(in the rows, 128 means zero)
Known rows, with every way that one mark hangs from another
(q625 q420): [ 63 136 182 162 132  64  99 143 119 137 155 126 140 109 130 123 137 101
 117  16 153 172 110  99 130 159 105  58 148 123 147  94  90 100 177 141
 184 155 130  99  83 147 124 137 151 141  91 139 109  62 166  94 209 105
  94 153  94 108 182 112 151 120 103 145 153  89 123 132]
(q838 (q420 q103 q201 q482 q565 q797)): [154 115 104  94 108 185 168  94 109 170 130 102 110 118 131 170 149 120
 172 157 107 105 133 134  90 108 107 142 125 143  87 158 166 147  88  73
  94  81 133 113 180 148  76 126 100  82 183 130 124 161  86 161  89 152
 162 128 151 158 138 100  96 158 145 130 116 109 162 113]
(q565 (q420 q103 q201 q482)): [ 88 170 114 117 140 128 142 128 165 116 125 100  84 103 133 138 128 130
 154 132 102 142 110 111 113 147 138  93  73 131  91 139 126 148 152 144
 126 113  88  81 105 148 119 135 142 125 166 136 147 123 126 141 126 138
 141 178  98 141 161 113 156 115 161 114 138 113 159  56]
(q838 (q420 q201 q482)): [ 90 133 159 136 122 133 141 146 106 120 151 105 107 110 113 136 160 114
 147  68 101 138 112 125 122 167 111 113 122 121 121 138 108 156 153 138
 152  87 126 112 124 133  93 130 113 110 119 167 125 110 155 140 166 116
 131 177 116 138 147 101 154 130 120 124 129 100 148 125]
(q420 q103 q275): [126  98 122 140 120 141 153  84 185 119 107 117 139  92 136 138 131 106
 153  87 132 145 133 102 144 137 164  91 141 106 135 106 121 112 179 125
 170 194  99 117 110 135 164  94 141 138 120 116 108 104 125  94 151 107
 117 114  78 150 155 106 155 132 112  92 134 145  90 111]
(q625 (q420 q84 q797)): [100 143 159 133 142 114  97 138 110 162 128 132 136 151 143 121 136 104
 116  84 151 162 113 122 121 148 112 127 160 100 140 107 120  94 112 100
 156 121 152 109 116 113 131 132 175 152 103 124 115  98 126 117 172 126
 113 122 128 108 160 123 111 151 100 136 170  97 135 142]
(q36 q84): [ 64 136 188 188 111  63 111 168 151 136 133 113 181 108 121  99 129 114
  70  33 132 163  92 137 151 161 104 102 124 129 158  81  96  84 129 150
 178 162 133 116  98 122 176 118 159 157  92 164  95  92 197  97 252  81
  63 138  70  82 126  97 159 119 107 136 143 133  97 154]
(q420 q84 q201 q625): [123 152 139 136 146  84 110 166 131  94 141 137 129 132 129 102 122 152
 102 135 141 117 134 160 139 131 119 146 124 123 115 129 128 117 159 137
 111 122 125 156 142 112 169 117 143 111 120 155 110 140 161 130 145 103
 115 150 130 108 112 139 130 118 113 113  89 144 160 146]
(q625 (q420 (q84 q36) q482)): [ 87 176 179  99 120  99  71 137 112 125 134 141  98 147 107 152 119  94
 119  95 111 157  80 142 123 168 116 113 155 125 127 116  83 142 138 143
 155 100 108  85  74 144 110 153 172 165  94 112 125 110 106 127 149 113
 109 137 129  77 176 135 109 131 134 137 155 103 135 159]
(q275 (q420 q84 q482 q565 q625)): [123 139 130 125 130 108 102 155  82 125 142 124 147 182 106 157 117 159
  80 159 115 106 140 165 129 100 121 172 126 157 131 125  97 148  90 133
 108  94 152 131 106 142  94 146 128  90  97 123  95 142 138 153 110 163
 108 144 153  74 124 122 143 134 144 148 147 170 166 135]
(q201 (q420 q103 q565)): [109 102 149 156 117 121 140  94 120 124 157  98 140  88 137 151 143 142
 126  98 104  88 103 131 108 119  89  68 149 147 129 101 130 118 137 117
 142 163 109 135 108 146 103 157 101 134 129 118  87 118 150 112 128 132
  88 122 110  95 189 108 127 120 131 150 122 136 104 125]
(q565 (q420 q84 q201 q625 q797)): [132 164  94 108 162 108 119 151 116 113 130 158 103 153 150  92 122 158
 127 172 130 127 132 152 114 122 131 157  89 122 106 141 160 123 112 133
  99 107 140 150 145  87 160 140 148 134 150 140 157 156 123 145 127 145
 146 154 139 138  96 157 115 109 135 126 113 129 165 111]
(q625 (q420 q103 q565 q797)): [130 121 128 123 131 123 132  96 130 174 134 123 142 118 153 144 140 118
 143 111 158 133 133 112 109 105  98  86 138 146 119 109 149  98 108  85
 127 137 139 104 137 157 100 132 127 111 156 101 120 114  95 107 126 140
 141  98 133 118 177 104 102 147 131 150 139 108 132 119]
(q275 (q420 q84 q201 q565 q625)): [136 140 125 122 141  64 122 145  79 104 156 134 148 154 113 134 108 186
  78 144 141  81 158 194 134 104  92 132 134 174 128 122 113 151 125 128
  91 100 157 169 117 112 102 147 120  69 111 152  84 140 140 154 105 129
 140 134 142 101 126 135 115 113 121 142 109 150 187 135]
(q420 q797): [ 91 114 158 164 121 101 118 134 160 144 134 129 143 100 154  94 153 105
 105  44 138 196 113  99 131 134 132 114 124  79 155 116 115  94 123 127
 166 147 147 118 105 129 165 121 136 146  90 132 118  80 146 100 201 119
 101 112  93 153 123  96 170 144 112 135 143 120  97 148]
(q201 (q420 (q84 q36) q625 q797)): [114 141 147 110 136 113  93 138 102 102 130 166 117 163 119  91 129 125
 108 144 121 123  71 164 130 139 100 133 135 107 155 130 136 123 117 153
 110 144 126 164 125 106 149 168 131 180 105 114 155 144 107 140 113 135
 109  93 152  97 101 168  79 106 128 151 103 146 106 167]
(q482 (q420 q565)): [118 114 161 175 111  54 120 149 108 124 171 118 147  91 135 141 134 152
 101  62 119 140 142 125 118 120 128  93 143 151 151  91 102 123 133 119
 177 131 109 120 112 151 123 158 102 123  99 137  88  86 184 131 168 114
  85 143  91 139 181 116 141 118 130 147 136 105 140 158]
(q201 (q420 q103 q482 q565 q625 q797)): [141 126 106 110 131 185 146 117 106 145 109 105 131 135 123 131 138 131
 156 201 108 106 111 114 111  90 112 147 102 146 111 148 162 136  77 121
  78 126 131 127 165 154 105 136  97 119 173 110 147 164 113 148  57 180
 132 115 190  96 114 120 106 140 154 152 109 146 105 108]
(q625 (q420 (q84 q36) q275)): [122 144 160  95 122  89 105 104 113  99 138 170 117 140 110 139 118  92
 129  93 142 129 113 146 126 173 132  94 192 117 150 107 106 132 169 135
 165 141 109 119  90 119 120 137 169 175  97 103 125 120  98 106 141  88
 121 107 111 110 176 168 103 124 107 121 156 114 113 160]
(q181 (q420 q84 q201 q482 q625)): [123 179 143 145 152 119  78 212 106 109 133 110 119 153 122 127 108 138
 101 168 120  99 144 167 164 136 118 192 125 139 107 142 131 149 125 156
 110  65 144 121 124 116 125 158 123 102 111 159 144 134 169 142 141 108
 130 192 141  79  95 158 132 108 153 123 122 123 178 138]
(q275 (q420 q201 q565 q625 q797)): [159 118 114 129 129  90 141 139 107 147 137 157 149 130 128 111 127 164
  83 126 159 126 147 152 143  90  88 114 113 156 146 126 133 138 109 131
  78  99 172 163 134 131 103 137  98  72 133 153 126 135 128 147 101 142
 173 111 148 149  84 111 121 122 139 159  96 123 159 127]
(q420 q103 q482 q625): [101 142 131 134 146 148 128 146 172 119 117 104 133 126 126 122 127 110
 145 125 124 148 109 101 146 103 144 139  90 110 106 137 125 120 151 150
 126 162 111 103 132 164 157 104 133 123 139 116 130 131 141 122 129 160
 105 136 124 105 118 107 154 129 139 121 106 154 122 106]
(q838 (q420 q84 q275 q797)): [141  90 129 117 109 180 139  91 109 149 128 139 128 157 135 133 147 109
 152 115 133 129 154 133 119 145 144 157 173  88 156 141 148 105 104  81
 162 137 154 147 154  83 122 112 128 150 105 115 119 121 109 117 164 123
 124 111 106 161 132 144 116 141  93 104 168 121 118 159]
(q92 (q420 q482)): [ 88 141 152 163 127 125 100 182 147 121 132  97 130 141 101 131 125 128
 102  43 105 155 102  82 140 159 145 131 118 106 120 125  66 116 147 164
 159 121 133  89  75 158 118 149 146 125 103 134 124  92 154  96 184 130
 107 154  93 110 139  94 185 147 118 142 183 110 113 125]
(q565 (q420 q201)): [ 77 147 140 146 131  66 131 142 138 101 166 134  97  98 145 106 134 143
 125  61 119 151 117 121 115 157 134  67  89 126 128 113 117 132 177 159
 157 118 111 119  79 123 140 150 130 138 129 159 130  97 167 117 190 114
 122 175  74 148 160 120 170 107 139 135 124 102 149 101]
(q201 (q420 q103 q275 q482 q565)): [154  88 116 123  99 182 163  65 120 132 122  99 117  99 124 173 130 116
 165 174  97  92 131 101 113 130 138 117 153 162 112 136 125 160 124 127
 135 141  91 114 123 145  79 129  99 139 148 113 110 138 116 127  79 129
 122 117 163  94 157 132 135 138 143 117 151 148  93 109]
(q201 (q420 q103 q482 q625 q797)): [118 139 116 126 157 192 127 130 138 145  93 100 120 139 128 110 137 107
 157 172 116 130  94 100 126 118 118 139  89 116 118 144 138 132 107 142
  97 156 129 120 151 138 123 127 135 140 153 119 162 134 117 146  81 171
 129 127 166 114 106 122 124 133 133 136 113 141  95  97]
(q275 q420): [ 63 113 173 164 131  71 122 139 135 135 152 120 163 124 115 119 132 122
  66   4 127 170 101 120 155 144 116  60 128 111 179  98  60 130 166 156
 176 160 152 129  51 147 127 143 149 118  61 146  92  47 171 106 201 117
  96 134  58 138 157  89 182 118 103 144 159 125 121 118]
(q201 (q420 q103 q275 q565 q625)): [157  93 102 122 123 148 152  82 122  99 126 124 134 113 116 140 125 146
 159 169 130  65 148 125 125 103 122  98 139 167 129 117 152 131 154 134
 110 191 104 155 153 133 112 121  97 126 160 102 116 165 124 118  80 133
 120 106 158 112 145 149 112 111 128 124 103 155  96 117]

Rows
[113 124 128 135 166 159 140 120 139 142 115 118 143 135 138  93 138 115
 146 134 140 120  90 118 131 115 106 102  96 108 139 129 155  99 138 134
 104 194 131 146 154 121 144 127 133 140 143 117 141 121 122 124 104 157
 118 109 145 125 109 130 108 114 116 137  98 129  94  98]	(q201 (q420 q103 q625 q797))
[146 136 127 118 108 127 151 118 153 135 136  93 118  75 133 159 130 139
 135 147 105 117 129 126 110 115 119 123 123 159  77 128 126 143 123 113
 111  87 101 101 129 174 109 120 104  82 167 131 101 151 124 134  98 117
 146 134 138 115 144  88 134 146 159 122 115 132 155 114]	(q420 q103 q201 q482 q565)
[115 136 161 177 119  82  87 156 107 122 184 124 143 129 155 146 129 158
  65  93 116  88 149 172 126 122 115 146 186 142 134 104 128 113 107 122
 167 106 142 127  96 129 118 193  95 122  75 125  73 109 178  99 201 103
  78 155  91  59 176 139 134 115 141 130 169 126 147 185]	(q181 (q420 q84 q565))
[109 113 158 164 130  85 120 135  89  97 182 134 146 116 122 113 135 163
 112  99 114  91 128 130 118 112  91  98 129 154 142 111 130 116 135 152
 132 155 124 153 124 152 118 152  79 132 117 130  99 137 182 118 148 126
  92 127 155  78 146 131 131 105 131 158 104 141 113 149]	(q201 (q420 q565 q625))
[178  83 102 132 106 129 152 108 145 130 124 165 145 120 149 118 136 140
 133 150 164 129 171 109 129  91 150 151 135 125 138 131 156 110 107 126
 122 142 137 139 166 138 155  97  89 112 131 113 131 162 118 100 123 122
 144  80 165 148  82 132 140 136 129 123 117 141 105 154]	(q420 q275 q565 q625 q797)
[161 108 106 100 113 194 145  72 107 122 119 101 113 122 119 183 124 127
 164 212  90  69 140 138 104 135 138 156 173 172  98 125 130 153 107  95
 133 126 105 123 132 112  83 133 120 151 143  94 100 171 105 135  70 129
 122 119 173  71 160 149 115 158 137 109 167 166 109 120]	(q201 (q420 q84 q103 q275 q482 q565))
[ 94 113 155 137 130 147 117 123  98 150 144 130 135 155 145 124 159 118
 128  77 115 139 122 146 105 130 121 150 149  83 154 129 143  97  99  85
 160 133 164 141 134 101 135 138 139 143  94 131 101 105 131 124 186 137
  96 122  96 138 149 122 121 148  97 135 151 112 132 168]	(q838 (q420 q84 q797))
[137 151 105  99 118 144 137 121 129 109 119 135  80 133 121 145 123 129
 156 183 110 127 143 122 116 172 162 157 121 134 102 142 121 165 138 138
 147  76 105 106 111  92 112 126 149 152 141 142 149 150 120 150 119 115
 148 180 141 130 129 158 154 129 140  99 175 131 154 102]	(q565 (q420 q84 q201 q275 q482))
[197 111  86 103 101 172 123 116 123 145 105 146 126 153 132 141 114 136
 143 227 126 120 175 125 124  94 162 235 139 135 113 153 154 129  58 107
 104  92 138 118 169 125 139  99 109 126 136 100 134 191 103 138  83 141
 146 100 203 108  77 150 124 167 140 107 136 169 122 164]	(q420 q84 q275 q482 q565 q625 q797)
[120 103 140 156 136 125 139 119 114  92 141 142 136 124 110 101 129 122
 147 114 135 124 133 103 139 156 129  92 135 129 167 109 120 130 172 177
 146 194 125 154 120 121 143 118 116 161 115 137 137 120 166 109 140 112
 110 130 139 126 121 147 146  98 114 128 119 141  89 127]	(q201 (q420 q275 q625))
[129 136 131  64 120 161 136  93 123 128 119 143  99 140 139 145 131 115
 140 138 117 105  87 190 101 134 103 111 152 107 108 149 159 133 127  77
  96 118 114 148 149  96 115 143 138 134 153 121 131 153  57 151 102 125
 156 103  96 157 148 133  44 126 129 108  81 111 157 156]	(q838 (q420 (q84 q36) q103 q201 q797))
[155 107  99 115 111 209 158  89 193 166  75 118 116 107 143 141 136  80
 167 150 127 173 130  73 135 128 178 154 123  98 122 138 126 129 119 110
 140 136 122  92 132 133 142  82 152 148 146 106 145 128  83 121 102 137
 147 101 129 157 102 106 153 161 127  99 151 146  82 110]	(q420 q103 q275 q482 q797)
[ 96 117 102 121 127 139 151  77 175 108 125 134 107 107 139 138 124 113
 161 107 125 137 130 104 121 137 171  69 107 116 129 119 137 119 177 140
 172 191  90 115  97 129 145 116 144 157 134 102 139 115 119 103 153 135
 121 133  70 156 180 132 166 111 138  97 158 131 105  75]	(q565 (q420 q103 q275))
[206 123  74 112 153 155 170 117 160 138  82 130 123 119 129 124 110 122
 171 199 161 126 165 111 148 117 155 129 114 140 126 140 162 148 144 107
  91 142 102 162 193 100 159  91 136 105 177 142 179 142  96 155  46 125
 187 102 132 217  87 154  83 121 114 102  90 114 139  89]	(q482 (q420 q103 q201 q275 q625 q797))
[129 147 146  91 120  88 114 130 118 133 117 161 124 144 119 118 108 127
  64 103 125 140  86 178 135 150 106 104 159 121 152 126 101 156 123 127
 110  88 144 146  76  94 121 154 168 137  94 144 132 114  79 160 119 109
 162 102  94 150 109 132  92 129 123 144 129 123 148 149]	(q275 (q420 (q84 q36) q201 q797))
[130 102 138 170 115 145 124 129 154 151 120 139 137 119 153 115 126 106
 103  84 142 151 145 104 162 139 148 124 167  94 172 114 129 120 116 142
 166 140 150 121 106 109 140 135 115 148  87 128 152  79 143  88 192  96
 129 134  92 155 108 132 159 115 130 123 172  96  90 156]	(q181 (q420 q275 q797))
[183 156  93 113 169 139 133 159 124 132  90 116 124 150 133 109 116 147
 137 206 141 103 142 161 132 109 132 171 117 138 108 134 160 118 109  88
  87 117 119 156 193  85 164 121 153 109 169 140 142 141 113 175  57 145
 157 123 131 170 114 162  61 125 115 118  87 126 169 116]	(q482 (q420 q84 q103 q201 q625 q797))
[139 153 123  71 130 122 132 103 147 143  97 141 116 137 122 140 108 118
  87 134 121 120  84 186 138 136 100  92 145 124 131 125 125 153 126 100
  89 105 133 150  93 101 112 147 168 121 125 126 131 122  56 165  70 127
 177  84  86 155 124 131  72 140 118 128 110 127 149 118]	(q275 (q420 (q84 q36) q103 q201 q797))
[ 86 130 156 147 138 167 130 123 140 132 123  72 120 112 112 142 142  97
 142 110  92 129  82 103 116 153 118  95 122 127 122 121 110 141 148 142
 156 152 114 104 104 143 101 139 142 153 130 123 111 100 143 126 126 136
  99 153 118 100 164  99 147 132 129 134 143 135  99  98]	(q201 (q420 q103 q482))
[ 66 129 155 136 132 139 116 152 101 107 147 119 132 160 114 127 148 111
 154  83 122 136 119 131 126 125 123 139 100 112 135 146 117 126 145 149
 140 138 139 116 137 159 118 121 115 118 113 136 124 120 166 122 168 157
  91 166 124 126 130 109 156 113 127 129 115 122 135 133]	(q838 (q420 q482 q625))
[113 135 105 119 142 116 118 124 121  90 137 158 116 158 140 110 113 151
 142 159 133 114 161 140 122 136 165 142 113 118 138 130 138 118 157 152
 149 166 115 139 120  96 166 119 149 158 114 113 135 152 148 106 153 140
 110 151 118 117 137 173 147  92 128 103 148 151 128 115]	(q565 (q420 q84 q275 q625))
[206 111  89  97  91 153 154 113 139 142 103 154 112 112 134 135 123 134
 153 216 141 130 172 112 130 105 153 184 121 152 106 165 155 153  91 133
  75  72 136 127 177 140 130  81  87  98 172 130 167 194 100 145  67 118
 186 110 200 148  54 138 129 157 152 117  98 139 126 133]	(q420 q201 q275 q482 q565 q625 q797)
[178 128 112  98 117 126 111 125 126 109  97 179 118 165 115 114 105 118
 122 190 140 134 127 153 135 125 168 168 144 122 169 135 135 136 115 137
 126 139 106 161 157  90 163 125 148 178 114 115 169 143 100 152  78 129
 143  82 138 166 100 198  72 117 119 112 114 127 108 177]	(q482 (q420 (q84 q36) q275 q625 q797))
[198 104  71  89 121 175 149  82 147 132 101 147 136 147 152 141 119 144
 150 227 143  89 171 153 123  72 157 193 142 130 101 148 186 109  92  83
 100 151 124 148 177 113 159  94 120 110 160  83 116 191  78 115  71 151
 148  72 156 126  99 154  97 149 128 105 113 173 124 140]	(q420 q84 q103 q275 q565 q625 q797)
[115 129 145 166 113 141 114 146 151 138 134 119 133 111 127 144 125  98
 117  90 118 145 151  99 159 159 167 136 160 117 147 123  97 150 140 166
 177 122 132  85  84 135 124 137 121 140  86 134 144  86 159  98 184  98
 116 170 100 117 128 135 189 122 139 118 185 115 100 141]	(q181 (q420 q275 q482))
[168 112 112 122 100 162 151 114 169 159  91 129 107  95 126 123 132  96
 156 142 136 181 146  79 139 151 157 150 129 107 118 148 120 156 121 131
 130  81 134 104 136 120 140  84 130 138 137 155 167 129 105 139 117  96
 172 128 160 172  71 118 160 158 131 105 143 122 110 128]	(q420 q201 q275 q482 q797)
[131 149 150 161 149  58 121 179 120 102 138 118 131 106 114 100 122 156
 122 107 143 141 128 130 147 127 124 105  99 145 141 117 117 138 169 157
 129 124 114 150 144 127 153 131 129 108 120 168 143 100 180 147 131 112
 126 163 109 166 125 135 120  96 121 128  85 102 156 130]	(q482 (q420 q201 q625))
[114 147 113 130 165  95 147 132 138 117 116 124 157 135 108 115 112 140
 104 112 159 116 121 157 159 117 108  65  95 141 137 123 117 141 180 149
  89 163 138 159 109 130 132 119 145  72 135 151 119 100 135 142  99 136
 152 133  98 156 123 109 127 103 118 135  87 131 163  72]	(q275 (q420 q103 q201 q625))
[156 125  89 124 136 148 127 138 154 131 118 122 145 149 133 132 117 170
 114 123 148  93 135 115 122  74 121 136 102 134 100 142 145  85 101 114
  82 154 135 148 156 155 123 138 114  88 166  90 135 155 101  98 111 173
 149  82 124 140 116 100 112 136 130 153 112 123 121 119]	(q92 (q420 q103 q565 q625 q797))
[166 147 103 116 129 152  97 178 103 136 128 127 144 194 115 140 110 175
 103 174 124  99 145 128 117  99 137 222 127 139  95 153 124 110  50 121
  89  80 155 124 151 136 113 153 123 109 143 104 130 176 105 120 108 162
 138 113 177  90  86 132 119 158 136 148 158 135 137 144]	(q92 (q420 q84 q482 q565 q625 q797))
[ 82 138 160 160 139 124 108 169 112 106 142 116 129 133 106 108 134 114
 124 110 108 138  92 104 135 150 115 122 105 128 143 131 101 138 146 180
 130 140 123 124 104 145 121 135 121 152 106 142 132 111 176 135 138 139
  91 161 156  89 123 122 155 113 130 148 121 133 100 119]	(q201 (q420 q482 q625))
[178 123  93 106 125 124 153 118 156 138 121 135 137 106 149 119 128 152
 137 173 150 105 145 136 121  81 111 131 105 136  93 137 182 114 108 112
  69 126 127 145 175 144 149 105 108  77 183 124 129 172 108 130  79 138
 170  93 158 146 103 110 100 129 141 131  63 132 151 118]	(q420 q103 q201 q565 q625 q797)
[147 109 146 169 114  87 125 141 113 156 144 123 143 103 143 128 142 155
 100  93 131 155 139 112 117 108 129 131 142 136 162 108 119 110  89  97
 158 113 124 123 141 144 126 154 100 128 110 129 109  98 146 131 153 129
 107 114 111 166 148 117 126 135 131 152 141 104 129 164]	(q482 (q420 q565 q797))
[108 152 144 127 156  95 135 117 144 140 136 106 126  93 132 133 126 101
 149  74 153 131 118 119 135 153  95  55 128 140 103 110 125 122 186 113
 131 139 115 113 112 134 115 121 155 104 152 144 123  87 130 117 138 100
 148 151 109 138 185 108 111 119 112 126 116  80 155  87]	(q625 (q420 q103 q201))
[ 79 136 154 146 150 120 105 148  75 103 160 135 145 178 119 114 135 137
 126  92 126 105 136 169 119 124 116 148 128 105 139 128 136 104 146 117
 147 158 147 157 139 119 142 129 124 126  91 124  94 125 165 115 183 143
  78 148 108 118 157 139 112 115 105 123 112 129 155 157]	(q838 (q420 q84 q625))
[158 146  81  88 132 155 145 124 144 128  90 155  80 133 130 105 123 120
 176 200 140 157 161  93 127 130 167 157  79 128 112 162 147 157 122 160
  94  96 123 109 155 120 137 106 135 133 171 137 208 161 105 151  87 136
 186 150 175 175  59 154 149 115 153 118 125 121 136  83]	(q565 (q420 q201 q275 q482 q625 q797))
[192  92 102 105  71 146 160 104 146 157 108 130 108  81 134 145 137 126
 144 174 127 148 165  99 115 133 149 166 141 144 101 158 134 155  89 110
 114  53 131 107 155 141 110 103 101 113 151 139 144 164 101 140 103 102
 183 114 175 150  81 117 147 166 151 116 138 127 121 135]	(q420 q201 q275 q482 q565 q797)
[144 111 122 122 125 185 141 121 119 139  96 133 117 138 114 110 132  92
 163 176 125 149 127  74 138 137 141 147 126 116 145 154 130 148 116 160
 113 134 140 134 152 113 127 118 124 163 131 122 180 141 122 137  95 139
 141 123 190 136  67 146 145 129 126 129 136 134  72 121]	(q201 (q420 q275 q482 q625 q797))
